What can hang from each mark:
kekur: lesimet lubur sosip
lubur: fosu
kivome: fosu lesimet lubur
sosip: lesimet
lesimet: kekur kivome lubur zubole

Known rows, with every way that one mark hangs from another:
{sosip {lesimet {kivome fosu} lubur zubole}}: [-0.26 -0.57 -4.88  0.78 -0.06  2.02 -1.85  0.63  0.26 -3.39  0.14  1.42
  0.24  0.09 -2.33 -0.68 -2.81 -1.85]
{lesimet kekur zubole}: [ 0.03  2.88  1.64  0.11  0.67  2.48 -0.43 -2.85  0.48  1.00  3.41  0.04
  0.61 -2.22  0.97  0.28 -0.47  0.26]
{lesimet {kekur sosip} lubur}: [-0.95  3.05  0.50 -0.79 -1.67  2.81  0.72 -4.06  0.43  3.42  2.20  0.62
  0.46  0.63  0.51  3.16 -0.26  4.09]
{sosip {lesimet kekur}}: [ 0.62  3.25  1.61 -0.73 -3.10  2.77  1.68 -5.20 -0.57  3.56  2.61 -2.04
 -1.74 -1.80 -2.33  3.09 -0.03 -0.14]
{kivome fosu}: [ 0.26  0.92  4.91  0.93 -0.75 -2.41 -1.47  3.31  0.54 -0.62  3.56 -0.14
  1.85 -1.36 -0.40  1.68 -1.31 -5.11]
{kivome fosu {lesimet kekur}}: [ 3.92 -0.70  3.42  2.18 -0.60 -0.18  0.21  3.87 -1.85  0.25  0.98  0.61
  3.75 -1.56  1.73 -0.30 -0.11 -1.41]
{kekur {lubur fosu}}: [-3.06 -1.51  3.32 -1.42  1.07 -3.19  0.87  1.58  0.57 -1.04  0.06 -2.02
 -1.18  2.84  0.86  1.13  0.92 -4.09]
{lesimet {kivome fosu} lubur zubole}: [-1.22 -1.85 -3.05  0.86  1.69  0.72 -3.20  2.44  0.43 -2.30  1.96  2.43
  1.80 -0.45  0.67 -0.79 -3.89 -1.89]
{kekur {lesimet {lubur fosu}} sosip}: [-2.14  3.94 -0.21 -1.32 -0.42 -0.56 -1.55  2.13  0.11 -1.86 -0.49 -2.32
 -1.72  3.37  0.25 -0.08  2.97  1.58]
{sosip {lesimet lubur}}: [-2.81  3.20 -0.56 -1.23 -2.55  1.96 -1.28 -2.37 -1.19  1.48  3.30 -2.54
 -2.36 -1.27 -1.44  3.03 -0.04  0.37]
{lubur fosu}: [-1.02  1.35  3.76 -1.45 -1.53 -2.08 -0.71  2.29 -0.01  0.73  3.56 -2.67
 -1.99  0.60  1.99  0.43 -0.88 -2.94]
{kivome fosu {lesimet {kekur sosip} lubur}}: [ 2.77  0.31  0.35  2.00 -0.91  0.86  0.44  3.14 -0.91 -0.38 -1.23  2.18
  4.07  1.02  1.49  0.06  0.42  2.81]
{lesimet {kivome fosu lubur}}: [ 1.98 -4.27  2.78  0.04 -0.21 -3.52 -1.06  2.43 -1.56  2.02  2.84  1.24
  0.58 -3.16  0.32  0.42 -4.02 -3.81]
{kekur {lesimet kivome lubur}}: [-3.04  0.17 -2.38 -0.76  0.45  1.70 -2.88 -1.33 -1.02  2.91  1.86 -0.56
 -0.96 -1.94  0.06  1.45  0.17  1.31]
{lesimet {kekur sosip} kivome {lubur fosu}}: [ 0.41 -0.84 -2.80 -1.69 -1.73  2.08  1.83 -2.40  0.39  2.95  0.12  0.89
 -1.27  3.83  2.15  0.73 -3.36  3.15]
{kekur {lesimet zubole} lubur sosip}: [-3.22  2.50  1.54  1.25  3.97 -2.34 -0.10 -0.78  4.51 -3.64 -4.63  1.13
  1.87  1.26 -2.67  0.03  7.00  0.09]
{sosip {lesimet kekur kivome zubole}}: [ 1.29  0.68 -3.01  0.42 -1.05  3.60  1.54 -5.76  1.04  2.43  0.32  0.64
 -0.98 -1.64 -2.02  0.16 -1.92  0.97]
{kivome fosu {lesimet kekur} lubur}: [ 5.09 -2.18  3.76  1.01  0.13 -1.25 -0.35  4.54 -4.67  0.67  1.25 -0.01
  2.48 -3.30  2.63 -1.00 -1.06 -0.13]
{kivome fosu {lesimet kekur zubole} lubur}: [ 4.97 -1.78  1.59  1.81  2.15 -0.38 -1.20  4.98 -3.73 -2.67  0.31  0.81
  3.07 -3.22  2.94 -3.52 -0.42  0.39]
{kekur {lesimet zubole} {lubur fosu} sosip}: [-2.44  1.57  0.70  0.26  3.65 -3.15  0.54  2.33  3.39 -6.01 -5.56 -0.42
  0.37  4.60 -1.06 -1.94  6.13 -1.27]
{kekur lesimet}: [-2.03  3.41  3.65 -0.05  0.02 -1.00 -2.15 -0.05  0.13  1.30  2.56 -2.20
 -0.44 -2.79 -0.92  1.56  3.10 -1.32]

Rows:
[-2.00  4.49 -2.01 -0.64  1.74  0.52 -2.45  2.77  1.28 -5.43 -1.44 -1.33
 -1.04  3.59  0.56 -2.26  3.54  2.23]	{kekur {lesimet {lubur fosu} zubole} sosip}
[ 0.61 -2.23  0.80 -1.08 -2.42 -1.63  0.76 -3.46 -1.13  4.73  1.59 -0.82
 -3.13 -3.97 -1.64  1.48 -2.29 -0.30]	{sosip {lesimet {kivome lubur}}}
[ 1.21 -1.96 -2.12 -1.53 -0.30 -1.49  0.34  0.19 -1.01 -1.03 -0.07 -1.65
 -4.26 -0.67  0.33 -2.82 -2.70 -0.74]	{sosip {lesimet {kivome {lubur fosu}} zubole}}
[-2.19  3.82  0.17 -0.56 -3.41  0.78  0.57 -3.14  1.97  1.72  0.42 -0.77
 -1.39  0.47 -3.03  3.10  1.80  2.29]	{kekur {sosip {lesimet lubur}}}
[-2.90  4.43  0.71 -0.22 -0.29  0.33 -1.83 -0.75  0.94  0.71  0.63 -0.73
  0.06 -0.18 -1.20  2.13  3.84  2.91]	{kekur {lesimet lubur} sosip}
[-2.39 -2.18 -2.17 -2.18 -0.97  0.13 -1.13  1.09 -1.20  1.68  3.10 -1.10
 -2.56  1.57  2.98  0.22 -4.08 -0.59]	{lesimet kivome {lubur fosu}}
[-1.28 -1.00  2.30 -1.85  1.07 -0.12  2.20 -1.18 -1.10  0.40 -0.08 -1.71
 -1.04  3.48  1.42  1.42 -0.17 -2.41]	{lesimet {kekur {lubur fosu}}}
[ 3.08 -0.75 -2.44  1.23 -0.41  2.55  1.15 -1.84  0.75 -1.13 -0.38  1.70
  0.95 -0.22 -3.01 -0.70 -2.92 -2.39]	{sosip {lesimet kekur {kivome fosu} zubole}}
[-0.06  2.98 -2.31 -2.77 -2.65  4.52  0.48 -2.22 -3.26  0.24  2.42 -4.20
 -3.84  2.81  0.49  1.29 -1.68  1.42]	{sosip {lesimet kekur {lubur fosu}}}
[-0.62  0.10 -1.76  0.62 -1.12  0.51  0.21 -3.24  2.63  1.12  0.30  0.54
 -1.20 -2.23 -2.38 -0.12 -0.86 -1.07]	{sosip {lesimet kivome zubole}}
[-1.65  0.32 -2.71 -1.07 -0.30 -0.54 -0.61  1.07  0.75  0.28 -1.74 -0.20
 -1.80  3.26  0.44 -0.48  0.48  2.05]	{kekur {lesimet kivome {lubur fosu}} sosip}
[ 0.77  3.75 -0.23 -0.05 -1.10  3.58  0.82 -4.59  0.50  0.07  1.53 -1.31
 -0.90 -1.43 -2.14  0.65  0.50  0.62]	{sosip {lesimet kekur zubole}}
[-2.09 -2.46  0.21 -0.21  1.71 -4.02  2.23  0.29  3.20 -0.54 -5.88  0.52
 -0.37  4.45 -1.69 -0.27  3.14 -1.71]	{kekur {lesimet kivome} {lubur fosu} sosip}
[ 1.58 -2.58  0.82  2.77  4.01 -0.41  0.64  3.95 -0.68 -4.42 -3.51  2.13
  4.97  0.42  1.08 -2.14  2.20 -2.00]	{kivome fosu {lesimet {kekur lubur} zubole}}
[ 3.25 -2.30  1.39  0.83 -2.76 -3.80  1.86  0.10  1.11  1.01 -1.89  2.09
 -0.08 -1.10 -3.99  0.62 -1.59 -2.13]	{kekur {sosip {lesimet {kivome fosu lubur}}}}
[-0.61  0.19 -4.07  0.34  0.24  3.72  0.34 -4.83  2.29  2.29  0.20  3.27
  0.99  0.49  0.84  0.31 -2.22  4.91]	{lesimet {kekur sosip} kivome lubur zubole}
[ 1.63  0.74 -0.73 -0.31 -1.35  1.35  1.34  2.25 -1.24  0.55 -1.30 -0.38
  0.28  2.93  4.09 -1.18  0.61  5.06]	{kivome {lesimet {kekur sosip} {lubur fosu}}}
[ 1.18 -1.45  0.65  1.04 -2.45 -1.35  0.56  0.37  1.10  0.91  0.58  0.44
  0.13 -1.11 -3.65  1.19 -2.55 -4.88]	{sosip {lesimet {kivome fosu}}}
[ 0.31 -2.85  2.03 -0.18  1.35 -1.26  2.70  2.21 -1.93 -0.11 -2.75 -1.39
  0.57  2.38  3.46 -1.04  1.70 -0.44]	{kivome {lesimet {kekur {lubur fosu}}}}
[-2.31  0.31 -5.22 -1.18  2.58  1.49 -3.23  2.12 -0.95 -2.97  0.08 -1.37
 -2.05  1.68  2.12 -2.83 -0.40  0.92]	{kekur {lesimet kivome {lubur fosu} zubole}}
[ 1.13 -1.51  1.11 -0.39 -3.26 -2.85  2.23 -3.82  1.64  4.67 -1.22  0.87
 -1.91 -2.31 -2.95  1.59 -0.53  1.28]	{kekur {sosip {lesimet {kivome lubur}}}}
[-1.79 -4.07  0.52 -0.35  1.09  0.53  2.82 -5.19  0.31  5.13 -0.52  1.57
  0.70 -0.11 -0.11  2.91 -1.42 -0.75]	{lesimet {kekur lubur} kivome}
[-1.64 -2.96 -1.33  1.99  5.14 -2.08 -1.10  2.58  1.52 -4.68 -4.06  2.34
  2.86  0.96 -2.74 -1.39  2.10 -4.71]	{kekur {lesimet {kivome fosu} zubole} lubur}
[ 2.17  0.31 -2.01  1.93  1.99  3.19 -2.16  4.24 -2.91 -3.81  0.68  1.21
  3.71 -0.62  2.94 -2.20 -0.41  1.46]	{kivome fosu {lesimet kekur lubur zubole}}
[ 1.14 -1.08  2.71  1.05  1.44 -2.61 -1.86  3.56 -1.90 -0.65  1.11 -0.19
  0.96 -5.41  3.67 -2.75  1.53  1.68]	{kivome {lesimet zubole} lubur}
[ 2.64 -2.54 -0.87  0.62  0.16 -1.63 -0.79  1.46 -0.59 -1.98 -0.10  0.96
 -0.11 -2.44 -2.34 -1.72 -2.58 -2.81]	{sosip {lesimet {kivome fosu lubur} zubole}}
[-2.24 -2.60  0.07  0.55 -1.59 -3.07  4.12 -5.07  4.89  2.92 -4.99  2.12
 -0.24  1.26 -4.95  3.05  1.89 -0.94]	{kekur lubur {sosip {lesimet kivome}}}
[ 3.80 -1.19  0.88 -0.53  1.61 -0.11 -0.23  3.92 -4.22 -1.45  0.23 -1.49
 -0.61 -1.18  5.47 -4.66 -0.35  2.50]	{kivome {lesimet kekur zubole} {lubur fosu}}
[ 0.64  1.99 -1.92  1.47  0.73  2.68  0.17 -0.45  0.59 -0.43 -1.34  2.18
  2.70 -0.28  2.66 -1.47  2.23  6.54]	{kivome {lesimet {kekur sosip} lubur zubole}}
